Every row comes from one small tree of marks. The marks that hang from a mark follow it in brackets, in alphabetical order. Every link used is in the known rows. Which tree was each row made from?
In the rows, 128 means zero.
Known rows
H{G{W{A B F{J} Y}}}: [116 120 138 138 136 118 139 135 141 129 123 117 105 121 131 115 126 165
 116 128 135 130 122 147 115 128 103 142 144 124 123 138 129 134 110 137
 121 139 141 133 159 136 122 122 105 114 128 125 110 130 110 135 124 119
 125 135 140]
W{H{F} K}: [122 120 121 134 137 132 135 137 128 125 121 124 122 125 139 129 137 136
 134 132 133 127 128 126 120 137 128 141 134 119 135 145 132 139 124 135
 119 135 151 137 143 145 134 152 119 116 127 141 120 144 119 140 114 127
 123 133 137]
H{F{B} W}: [125 124 139 142 139 121 133 121 131 149 116 132 114 124 130 130 127 140
 128 140 143 132 121 156 116 130 123 142 128 120 135 141 131 130 125 140
 129 134 146 124 155 140 127 142 111 149 128 134 115 118 115 144 116 124
 139 130 146]
Y{B{W{F K}} H{G}}: [120 115 133 125 128 121 130 119 123 113 121 117 118 122 135 117 136 139
 131 127 140 128 123 144 113 131 101 136 142 117 125 134 131 150 126 130
 119 140 151 120 155 141 143 124 119 116 124 134 123 136 119 150 115 116
 122 134 126]
W{B{J Y} H}: [121 124 137 133 121 128 134 142 133 112 122 126 119 122 134 132 133 109
 129 128 110 134 135 118 120 125 133 143 140 119 122 145 129 137  98 140
 126 139  97 138 151 150 122 116 122 127 126 136 120 132 122 139 115 133
 117 135 142]
G{H}: [121 127 128 132 133 124 127 134 124 116 116 126 123 124 135 133 131 130
 123 124 131 121 129 129 118 128 122 120 133 119 126 134 131 138 116 141
 128 137 128 135 146 146 123 137 119 120 129 134 118 127 110 139 110 120
 128 131 141]
F{J{W}}: [120 118 135 142 135 119 139 131 129 119 121 123 104 125 131 140 138 136
 131 126 104 129 127 138 115 129 118 127 132 127 124 142 124 131 126 134
 123 137 124 137 157 125 113 143 115 143 129 142 119 117 111 135 116 133
 152 135 148]
B{F J W{H{G} K Y}}: [125 115 122 135 111 133 129 144 115 127 122 125 115 120 128 129 133 141
 128 127 113 125 117 117 116 121 114 157 146 123 126 149 131 136 111 138
 112 119 150 121 154 152 131 139 124 125 128 148 118 145 128 145 115 126
 107 130 137]
A{W{H Y}}: [120 123 134 136 131 137 138 136 122 116 124 122 115 125 131 132 122 134
 127 123 130 127 123 132 118 131 124 137 135 127 126 141 129 138 108 140
 122 145 130 126 155 138 126 128 108 138 129 132 117 135 113 136 129 130
 108 130 139]
J{B{K Y{H W{A}}} F}: [119 124 132 131 122 128 132 132 129 119 119 113 109 121 132 144 133 134
 136 107 116 132 125 111 122 120 123 138 122 123 126 138 132 144 128 131
 126 134 125 141 158 127 137 122 107 134 125 136 119 125 118 119 117 134
 123 133 146]
B{W{A F H K Y}}: [121 117 124 138 131 124 134 143 117 120 125 117 113 123 132 122 124 158
 127 122 145 134 129 120 120 130 127 144 127 121 133 146 132 138 116 137
 114 134 160 123 157 143 129 140 111 118 127 139 116 159 117 129 124 136
 106 136 134]
B{J{F{H{G} W{A}}} Y}: [120 119 130 140 117 123 132 124 131 130 121 124 117 119 125 132 133 146
 121 126 114 135 119 185 122 117 118 148 142 132 124 147 131 131 103 146
 126 132 136 137 158 132 129 138 116 138 127 137 117 125 122 128 114 129
 135 136 148]
J{F}: [119 123 128 134 138 121 129 122 117 124 117 126 107 126 127 137 132 141
 134 128 131 129 124 131 119 129 122 128 134 128 129 140 130 140 124 138
 122 138 145 138 144 123 128 145 115 143 127 138 117 119 115 132 114 132
 119 133 144]
H{W}: [123 117 131 139 136 121 128 127 121 126 116 132 114 125 129 137 134 149
 133 138 134 131 127 129 115 127 122 134 132 122 126 140 129 129 124 142
 130 136 131 130 158 137 117 141 113 151 129 137 117 118 111 139 115 130
 126 129 147]
W{K}: [120 114 117 132 137 119 133 121 123 111 118 123 113 125 133 134 140 147
 134 123 133 130 133 126 120 133 122 127 126 124 126 141 130 134 127 141
 120 140 144 139 146 134 129 147 118 118 128 139 120 131 119 138 115 134
 118 130 141]
B{F K}: [125 119 122 131 117 130 122 128 117 117 114 123 108 124 135 141 136 131
 134 116 113 120 124 121 118 128 123 128 125 122 134 142 129 140 127 141
 121 123 151 137 145 149 143 146 121 130 128 145 119 118 120 133 111 140
 118 125 142]
H{G W{F{B{K} J}}}: [121 113 135 145 129 118 133 125 133 134 124 126 107 121 131 125 131 149
 131 137 135 130 111 167 121 131 106 139 142 129 129 138 128 129 133 140
 122 136 144 131 156 142 126 136 116 137 127 139 110 124 116 146 116 115
 139 134 141]
K{W{A B{Y} F{J}}}: [118 122 138 134 131 117 138 140 124 119 122 124 104 124 125 137 132 142
 122 131 125 137 135 136 121 126 124 132 133 123 135 142 128 132 106 145
 121 135 136 141 159 133 122 125 104 126 128 137 114 129 111 130 120 139
 137 143 146]
W{B K Y{H}}: [119 116 129 122 133 116 139 136 147 105 119 117 117 124 138 122 129 128
 129 119 149 128 139 124 114 131 126 142 126 123 124 140 130 141 118 140
 113 143 125 132 149 137 133 123 120 113 126 127 120 142 121 141 125 128
 103 129 134]
A{W{F{B{K} H J}}}: [123 121 131 141 129 128 140 122 138 119 122 120 111 122 139 131 130 131
 131 113 116 127 119 183 124 132 122 120 124 137 136 141 128 136 129 142
 120 145 150 126 158 136 140 131 108 125 127 134 118 130 118 140 125 131
 141 132 136]
B{W{Y}}: [121 121 130 136 129 118 132 128 115 125 119 124 106 124 126 134 125 144
 125 124 136 131 125 119 113 125 121 137 128 126 122 140 131 135 106 135
 122 139 137 116 156 136 122 137 115 145 129 135 117 127 116 137 119 136
 116 131 140]
K{W{B}}: [119 123 134 129 137 121 137 130 123 115 116 130 108 124 124 141 136 131
 130 137 137 128 135 126 117 128 122 124 132 124 126 140 128 134 115 143
 124 140 122 137 155 132 123 126 114 136 130 135 119 119 113 139 116 131
 121 132 145]
H{F G}: [121 122 135 136 135 123 135 124 125 148 119 126 113 123 129 124 131 150
 120 139 140 128 116 137 115 134 105 144 148 117 128 139 132 136 112 137
 121 139 159 131 141 135 133 148 111 133 128 138 114 118 114 143 112 120
 135 134 142]
K{B W}: [121 121 128 129 139 120 141 126 123 108 116 131 106 123 114 146 136 125
 133 137 132 125 127 141 119 131 122 123 134 128 124 138 133 132 118 145
 129 138 125 135 156 130 125 120 113 145 130 138 118 116 111 140 117 126
 129 133 143]
A{W{F}}: [120 123 127 133 135 130 133 124 109 122 120 123 109 125 129 135 130 140
 129 121 130 133 124 123 121 133 117 123 129 121 134 140 129 137 114 144
 123 146 159 126 153 131 132 134 103 130 129 137 118 124 114 138 125 137
 122 134 140]
G{W}: [120 123 127 135 140 127 128 119 125 118 116 123 111 124 132 134 136 150
 128 127 121 127 126 134 115 128 114 125 129 122 124 138 130 135 114 134
 135 138 138 130 160 139 120 137 114 125 130 125 117 117 110 137 116 127
 128 129 144]
K{B{W}}: [123 123 127 132 135 117 135 120 123 115 116 126 106 124 119 142 135 130
 133 126 128 128 125 127 118 130 122 125 132 125 120 138 134 136 118 140
 129 138 126 122 156 134 127 120 114 146 128 139 119 117 114 138 116 130
 127 131 140]
B{J W{A}}: [126 118 131 142 124 121 136 132 113 129 116 124 107 121 124 133 139 158
 121 127 107 131 130 113 115 119 119 133 126 120 118 145 131 133 116 145
 126 133 132 122 163 143 118 128 103 138 130 139 122 127 117 128 112 141
 131 128 142]
G{W{B F H{Y}}}: [117 127 133 132 137 132 132 135 132 121 121 122 117 123 139 122 128 133
 130 135 136 130 131 133 117 130 121 136 136 120 133 139 129 139 101 129
 131 138 135 128 160 147 125 123 116 112 127 123 114 133 109 141 121 124
 118 135 138]
B{W{A} Y}: [120 123 133 136 122 121 125 120 109 123 119 123 110 124 124 139 129 159
 120 121 124 140 127 122 112 119 122 137 128 120 123 142 131 132  98 138
 129 133 140 125 162 137 122 135 107 141 129 135 116 125 115 125 114 146
 127 137 149]
J{B}: [120 125 133 134 137 117 139 129 133 118 118 126 107 122 130 140 137 126
 134 123 125 132 131 106 128 131 120 125 126 118 124 140 129 134 124 134
 124 143 110 141 148 127 123 124 106 135 127 139 122 117 113 132 116 134
 121 131 150]
W{B{J{F}} Y}: [119 124 137 136 128 116 142 140 135 124 119 124 105 122 127 127 126 123
 124 126 129 131 134 117 117 123 129 146 132 127 121 142 130 137 108 143
 115 141 113 132 147 131 125 117 117 133 126 133 118 127 122 137 123 133
 104 129 137]
W{A B{Y}}: [118 125 139 132 130 116 135 128 134 115 117 122 111 125 130 130 128 148
 118 119 132 137 140 125 116 124 127 133 130 117 124 141 129 134 104 147
 125 139 118 142 155 136 125 117 104 127 127 129 116 124 113 123 119 143
 118 135 148]
F{J{B} W{H K Y}}: [118 118 126 140 133 122 147 146 153 117 129 117 107 121 134 136 141 122
 135 119 117 130 126 166 140 131 127 142 129 131 129 141 127 133 126 134
 115 137 102 139 158 137 115 133 118 124 125 142 119 139 118 131 121 122
 133 135 149]
B{F K{W}}: [125 119 123 130 117 133 124 130 110 116 114 128 106 123 129 147 137 131
 135 126 116 120 124 124 117 126 122 128 125 125 136 143 129 137 126 142
 122 120 156 138 151 146 140 146 121 133 129 147 118 118 118 135 112 137
 120 126 143]
Y{H W{B{F{J}} K}}: [123 116 123 119 130 123 129 142 143 108 115 108 118 125 139 134 142 136
 134 104 115 120 134 125 117 127 117 129 132 119 128 136 128 150 131 136
 116 130 130 129 163 145 133 126 116 122 126 133 121 130 120 144 114 125
 139 130 141]
W{A H K{B} Y}: [120 117 125 137 137 123 148 145 142 102 123 118 116 123 129 121 124 148
 128 120 142 126 132 144 121 134 134 144 133 126 125 144 134 136 121 144
 117 136 125 141 153 143 128 121 109 118 126 133 115 156 114 124 128 128
 103 131 135]
H{F{J}}: [124 123 134 140 135 120 139 135 132 144 119 124 108 125 134 134 137 136
 124 132 113 128 124 137 118 133 122 138 133 122 134 139 130 137 117 136
 120 135 145 130 143 138 124 151 109 137 127 141 117 118 113 139 111 133
 155 135 145]
A{W{B{J} H{F G} K}}: [122 122 129 134 128 140 145 131 130 130 122 125 120 122 134 126 139 137
 127 133 125 127 125 121 117 131 115 145 144 121 126 143 130 137 121 147
 119 143 140 130 154 141 138 122 109 111 127 137 120 138 123 145 123 121
 115 130 134]
J{F{B}}: [119 125 134 137 140 118 130 111 126 121 118 125 106 124 127 132 126 132
 135 122 135 129 121 160 122 130 121 122 130 131 130 140 130 139 127 137
 123 139 135 138 146 124 131 136 116 142 126 133 115 118 118 135 116 127
 121 132 145]

Write each row's tree
[119 119 133 139 129 122 144 125 131 141 123 124 110 122 126 133 135 144
 124 136 121 132 115 147 112 131 108 153 150 124 127 142 130 129 116 134
 120 134 153 136 149 125 131 144 116 130 127 143 113 122 116 145 117 118
 156 140 143]  H{F{J{W{K{B{Y}}}}} G}
[116 122 140 132 131 127 134 141 122 117 125 126 114 122 126 128 126 144
 124 139 144 135 128 137 120 129 118 140 147 119 132 145 129 135 102 143
 121 136 138 144 157 140 128 122 108 123 128 136 112 140 111 132 121 127
 117 143 143]  K{W{A B{Y} F H{G}}}
[116 113 127 137 122 122 147 120 127 128 120 117 117 120 127 116 135 158
 121 132 132 128 126 153 113 124  99 147 150 127 115 130 130 138 109 133
 119 142 128 127 158 140 125 121 116 122 126 132 118 125 119 149 113 117
 131 131 131]  H{G Y{B{J} W{K}}}
[118 120 145 142 129 123 140 137 140 118 125 121 110 124 133 131 133 143
 125 128 109 131 127 145 114 126 117 138 146 125 122 144 124 131 118 136
 122 135 110 144 161 131 116 126 111 135 127 138 115 129 111 130 119 128
 144 139 148]  F{J{W{A B{Y} H{G}}}}
[117 118 118 131 127 122 127 125 118 112 120 116 116 125 129 141 133 148
 129 110 125 137 129 124 119 125 121 137 130 123 124 139 131 135 103 136
 126 139 137 133 157 137 125 142 119 128 128 134 116 127 122 137 115 137
 133 136 145]  B{Y{W{K}}}
[123 118 141 128 134 121 128 130 129 114 118 124 119 125 136 122 132 126
 134 132 135 128 130 149 114 131 116 135 134 114 132 134 130 147 126 135
 127 137 134 124 158 142 132 122 115 137 125 131 124 127 112 146 117 123
 128 132 133]  Y{B H{W{F}}}
[118 122 133 137 139 123 130 117 140 115 123 121 114 122 131 127 129 118
 133 119 136 127 121 206 135 133 122 121 129 127 130 144 129 137 120 141
 127 140 112 133 160 147 125 131 122 138 127 132 117 125 117 136 116 120
 131 131 150]  F{B W{H}}
[120 115 132 137 128 118 141 122 146 128 118 127 125 121 137 120 127 151
 122 138 145 123 120 192 113 129 111 138 149 137 123 140 128 132 108 135
 121 142 138 132 150 134 132 141 115 136 128 131 115 126 109 142 115 120
 133 131 142]  F{H{G Y}}
[121 118 136 125 133 125 130 125 133 139 119 120 120 123 133 123 135 137
 124 133 140 125 117 162 117 133 104 141 142 114 129 139 131 144 115 138
 124 136 153 125 151 141 135 144 112 136 128 134 118 120 112 141 111 114
 143 132 144]  Y{H{F{W} G}}
[123 123 136 132 127 122 131 121 138 115 116 126 118 123 136 124 130 133
 127 122 126 121 124 180 118 129 111 131 148 126 130 138 129 144 122 136
 118 130 132 133 149 139 142 129 119 131 126 137 122 121 117 146 115 122
 124 131 137]  Y{B{F{H{G}}}}
[123 127 133 141 134 123 136 136 138 138 118 127 126 122 136 122 120 151
 117 130 153 125 126 154 115 126 127 145 127 119 135 137 134 131 124 145
 125 129 150 129 155 148 127 138 112 117 127 128 113 143 112 138 120 113
 126 130 138]  G{H{F{B} W{A K Y}}}
[118 119 134 140 136 117 142 115 142 147 123 118 111 120 127 112 123 160
 114 126 159 131 115 198 125 132 106 150 136 123 131 143 132 131 117 146
 116 137 160 131 154 137 135 140 109 122 127 131 111 131 118 136 122 114
 131 133 143]  H{F{B W{A K Y}} G}
[118 127 136 133 134 125 131 122 134 116 117 120 111 124 132 131 131 158
 119 122 124 134 134 132 112 122 119 132 129 119 123 140 129 133 104 139
 135 137 125 135 167 140 121 119 106 116 129 119 115 121 111 127 121 134
 123 132 147]  G{W{A B{Y}}}
[120 117 133 141 134 123 142 127 130 147 123 123 109 123 131 128 137 153
 125 139 124 129 116 142 112 132 103 147 147 122 128 142 128 131 126 134
 117 135 160 135 148 126 128 154 113 128 128 144 115 123 115 144 115 118
 154 137 142]  H{F{J{W{K}}} G}
[118 119 124 134 137 127 129 142 124 122 124 114 117 124 132 126 128 146
 132 118 135 127 120 130 126 133 111 133 145 118 128 139 131 146 114 133
 120 141 145 129 156 146 127 137 114 131 128 137 115 136 114 141 115 121
 133 137 138]  Y{W{F H{G}}}
[119 120 138 141 135 120 142 126 129 120 120 122 117 123 135 120 121 150
 126 128 140 132 133 166 112 129 119 133 130 123 134 147 126 133 120 136
 122 136 155 135 163 122 133 134 106 131 128 134 120 135 106 130 127 134
 134 135 137]  J{W{A F{H{Y{B}}}}}
[121 113 133 126 131 125 134 127 140 115 117 117 120 120 136 118 140 154
 124 128 125 124 127 137 110 126 103 136 140 117 117 139 130 141 123 141
 127 137 133 133 161 144 129 120 109 111 128 124 119 131 114 138 115 116
 126 127 139]  Y{H{G{W{A B{J} K}}}}
[123 123 140 139 123 119 140 141 129 120 118 120 107 122 126 118 123 147
 114 117 119 127 133 143 116 123 121 145 132 119 128 141 131 140 110 144
 115 127 130 133 154 143 128 118 103 130 126 133 120 131 117 128 123 138
 112 128 137]  W{A Y{B{F J}}}
[117 117 136 136 133 129 139 141 115 126 124 127 114 122 126 122 126 157
 123 149 148 130 124 151 119 131 111 139 146 122 135 142 130 134 106 139
 121 134 153 140 156 140 124 135 104 129 129 138 111 140 104 131 117 125
 123 140 142]  K{W{A F H{G Y}}}
[119 128 137 130 128 138 134 128 126 112 122 124 118 126 133 138 129 123
 129 123 124 133 128 124 117 128 126 133 138 123 126 141 128 138 103 142
 127 145 118 131 158 139 130 116 110 130 127 131 118 128 117 137 125 134
 112 134 142]  A{W{B{Y} H}}
[121 116 135 144 130 117 158 134 159 121 121 122 116 119 140 132 138 149
 130 127 116 128 131 176 117 125 122 137 131 139 127 145 124 124 135 132
 118 135 119 143 165 117 122 133 103 129 127 138 121 135 108 127 122 129
 153 134 147]  F{H{Y} J{B W{A K}}}
[121 126 137 132 122 125 131 127 131 115 117 129 116 122 132 149 128 117
 136 118 114 135 125 130 119 123 120 138 131 121 132 152 124 127 116 130
 125 126 129 142 159 116 135 133 115 140 128 145 122 119 115 134 123 135
 128 136 155]  J{B{F{H} Y} W}
[121 122 131 134 126 122 142 131 116 115 118 130 105 120 108 146 134 137
 124 136 115 133 127 141 117 120 126 139 135 128 124 143 135 129 107 150
 130 129 126 142 161 127 124 114 107 144 128 139 116 122 116 127 118 134
 129 137 145]  K{B{J{F} Y} W{A}}
[121 127 138 128 128 127 131 150 140 114 121 124 115 125 136 126 119 113
 128 122 134 124 131 126 120 129 132 144 140 121 132 145 128 142 104 138
 114 130 114 134 147 148 130 122 121 131 126 135 115 138 117 139 124 129
  97 131 141]  W{B{F} H Y}
[121 113 119 126 117 124 128 140 118 113 120 113 121 122 131 133 137 130
 129 111 107 137 130 116 119 124 120 145 129 116 126 141 133 141 100 137
 124 136 144 127 159 146 129 133 118 120 127 135 121 135 126 142 113 136
 141 138 138]  B{J Y{H W{F K}}}
[123 130 132 137 132 125 133 142 131 137 117 125 120 123 138 133 134 128
 118 129 120 120 125 136 118 129 124 130 136 119 133 133 132 139 116 137
 125 132 139 131 144 148 124 146 116 120 128 137 117 126 110 141 108 119
 152 135 141]  G{H{F{J}}}
[121 122 123 137 132 120 140 127 136 139 122 121 108 123 127 140 142 130
 126 126 118 132 123 170 127 132 125 144 131 125 136 140 132 133 113 140
 122 133 145 130 153 136 127 147 117 128 126 142 116 121 119 138 114 128
 159 139 147]  H{F{J W{K{B{Y}}}}}
[122 118 134 145 128 116 142 119 165 117 121 116 115 118 137 118 119 140
 123 105 146 122 121 252 129 126 128 130 115 141 130 146 130 133 128 149
 121 138 128 130 168 145 140 130 114 131 128 124 116 137 119 124 126 124
 130 124 142]  F{B{K} H W{A Y}}
[119 121 132 136 135 123 134 120 127 153 120 124 112 122 127 126 134 148
 120 137 144 129 114 167 123 133 105 144 145 117 130 140 131 136 111 142
 122 137 160 128 149 137 132 150 113 135 129 139 114 115 114 141 113 116
 142 134 146]  H{F{W} G}
[124 122 136 137 115 134 128 126 121 118 119 121 110 123 134 126 133 144
 127 120 117 119 122 143 114 124 113 135 140 120 129 139 130 147 129 135
 121 123 136 128 159 155 143 124 116 126 125 141 121 132 119 133 113 128
 112 127 132]  Y{B{F K W{A H{G}}}}
[123 121 130 139 137 123 130 124 134 128 116 131 118 124 134 135 130 146
 136 134 137 126 121 168 116 125 126 134 137 137 131 143 130 136 133 139
 125 135 144 134 154 123 132 148 116 150 128 137 117 126 113 136 117 125
 125 131 144]  J{F{H{W}}}
[124 123 138 125 138 123 135 143 144 132 114 109 119 125 136 123 131 150
 121 113 133 123 135 124 113 126 119 135 129 108 128 136 132 151 120 140
 123 137 137 123 165 145 133 121  97 133 128 125 120 128 110 131 117 128
 143 129 140]  Y{H{F} W{A B}}
[121 119 134 128 128 119 140 133 144 119 119 116 117 124 138 126 138 149
 121 119 126 134 140 130 113 127 127 143 128 118 130 141 130 137 117 143
 118 134 135 142 155 139 133 125 106 108 125 130 118 139 118 128 119 137
 132 137 143]  W{A B{Y{H{F{J}}}} K}
[123 117 133 129 125 126 127 129 125 129 118 124 124 125 134 133 131 147
 125 131 132 136 127 132 109 125 124 151 130 115 133 142 132 134 108 139
 129 130 154 131 156 140 130 144 111 134 127 133 117 131 115 133 116 133
 135 136 146]  B{Y{H{F W{A K}}}}
[119 120 133 138 137 113 137 145 124 124 122 117 105 124 129 117 116 155
 118 119 148 135 132 130 122 132 124 140 125 118 135 144 132 137 106 143
 114 138 159 133 149 135 126 135 100 125 127 133 113 141 110 124 127 142
 112 136 138]  W{A F Y}
